What can hang from each mark:
B: C K Q Y
N: C Q
Q: B N X
Y: B
X: Q
C: B N
U: N

Each row was made from one small tree. The marks that hang from a mark follow it in brackets, in alphabetical order. Every link used is in the known rows. Write each row's tree.
(in the rows, 128 means zero)
Known rows:
B{C K Y}: [129 167 100 126 191 135  99 140 132  88 110 109 148 171 145 141 135 106
 103 134 109 113]
Q{B{C} N}: [144 166 114 103 181 113 122 137 122 115 139 163 140 145 165 143 126 145
 157 126  80  98]
C{B}: [128 115  93 114 151 161 136 159 134  85 139 143 137 135 138 122 128 124
 117 148 100 117]
U{N}: [116 138  91 129 160 149 129 149 128 105 119 179 103  92 119 127 145 119
 118 133 129 111]
U{N{C{B{Q}}}}: [156 124 125 116 168 137 131 150 123 116 146 201 156 102  76 128 137 108
  32 174 147 126]
Q{B{K Y} N{C} X}: [153 137 136 120 132 121 142 132 134 131 135 132 180 151  98 146  85 143
 140 121  84 131]
B{K Q}: [116 141 110 108 183 118  94 153 135  83 114 126 143 162 120 139 139 105
  76 155 129 123]
C{B{Q{X}} N}: [158 104 144 110 132 140 139 160 128 120 113 143 157 141 118 121 165 116
 115 137 108 132]
Y{B}: [137 130  71 106 172 137 121 149 134 137 149 124 108 134 130 125 107 119
 125 151 121 111]
B{C K Q{X} Y}: [143 145 150 119 181 107  97 143 143  71 101 100 156 194 113 137 162 111
  80 128 111 123]
N{C Q{B{K}}}: [146 148 104 109 173 119 110 149 134 127 144 155 176 127 116 141  89 130
   4 157 165 123]
X{Q{N}}: [122 103 106 104 118 136 128 151 131 141 129 147 109 101 166 139 128 128
 204 125  81 114]
Q{B{K} N{C} X}: [150 120 135 107 124 116 123 131 126 131 135 156 180 139 126 147  99 155
  95 125  87 121]
Y{B{C K}}: [145 156  89 102 188 120  71 134 127 134 136 121 135 167 166 136 127 115
  48 150 115  98]
N{C Q{X}}: [144  76 107 120 134 137 136 150 140 132 138 158 152  92 107 128 131 136
  56 114 183 124]
C{B{K Q{X} Y} N}: [158 132 147 119 134 139 130 153 133 120  97 107 173 174 108 126 145 108
 118 138 101 144]
N{Q}: [121 119  78 116 163 142 128 163 140 113 129 147 121 101 136 127 133 127
 102 123 177 118]
X{Q}: [123 111 108 111 135 142 126 160 141 102 127 128 109 118 153 130 131 114
 135 146  89 114]
X{Q{B}}: [133 144 130 107 148 124 137 161 144  92 135 131 116 142 142 131 108 122
 118 164  62 117]
Y{B{K Q}}: [142 147  97  95 188 108  86 149 135 126 133 115 130 169 119 133 117 105
  63 170 133 122]
B{C Q{X}}: [143 116 145 110 177 108 108 149 137  72 116 135 140 162 125 131 182 116
  75 125 119 111]

Which tree is each row?
[167 112 156 131 144 138 156 149 140 106 134 173 160 121  47 123 138 114
  73 147 132 142] -> U{N{C{B{Q{X} Y}}}}
[142 201 122 120 203 117 108 141 137  76 121 108 158 193 137 140 108 117
  89 148  82 111] -> Q{B{C K Y}}
[129 141 100 123 159 159 126 154 142  78 123 105 154 166 129 130 109 115
 111 148  96 130] -> C{B{K Y}}
[154 137 133 123 147 121 136 148 149 116 131 127 179 144  87 133  89 138
  44 132 151 137] -> N{C Q{B{K Y} X}}
[169 172 142 126 162 128 149 144 127 128 112 123 152 165 128 130 143 122
 151 119  77 116] -> Q{B{C{N} Y} X}
[142 121  89 127 159 143 128 149 125 154 138 208 133  51 100 130 130 124
  46 136 207 118] -> U{N{C Q}}
[144 136 148 112 160 101 101 135 134 106 103 117 155 178 131 146 155 125
 134 103 105 121] -> B{C K Q{N X} Y}
[144 154  93 113 169 131  82 146 113 169  98 152 155 114 182 139 160 115
  60 121 168 107] -> B{C{N{Q}} K}
[150 162 148 114 150 109 119 129 135 101 116 123 158 181 142 144 120 147
 149 105  59 114] -> Q{B{C K Y} N X}
[152 109  99 120 144 155 134 154 127 142 149 214 150  57 106 125 123 129
  21 146 189 123] -> U{N{C{B} Q}}
[158 214 120 123 190 126 114 139 116 136 105 120 167 177 149 141 121 107
 117 146  83 114] -> Q{B{C{N} K Y}}
[146 131  99 125 159 159 128 144 133 108 137 125 184 151 104 136  92 109
  72 159 114 133] -> N{C{B{K Y}}}
[155  95 125 123 121 147 132 151 147 118 133 128 188 129 102 127 106 135
  29 125 159 141] -> N{C{B{K Y}} Q{X}}
[134 118 135 124 165 124 148 158 152  75 115 104 128 161  77 125 145 109
 153 126 119 136] -> B{Q{X} Y}
[143 119 150 116 145 132 124 155 152  61 114  96 164 187  97 126 134 117
  91 140  96 142] -> C{B{K Q{X} Y}}
[144  98 105 120 117 146 140 159 130 163 109 147 135  87 143 123 157 131
 121  98 165 123] -> C{N{Q{X}}}
[153  94 127 119 108 149 136 134 133 132 136 136 190 137 111 139 104 142
 135 116  92 136] -> Q{N{C{B{K Y}}} X}
[162 144 143 125 173 121 131 148 126 134  99 121 149 158 112 132 178 101
 147 117 118 124] -> B{C{N} Q{X} Y}
[149 122  95 131 164 165 156 151 135 110 153 136 168 132  92 130  97 108
 116 157 119 132] -> N{C{B{Y}}}
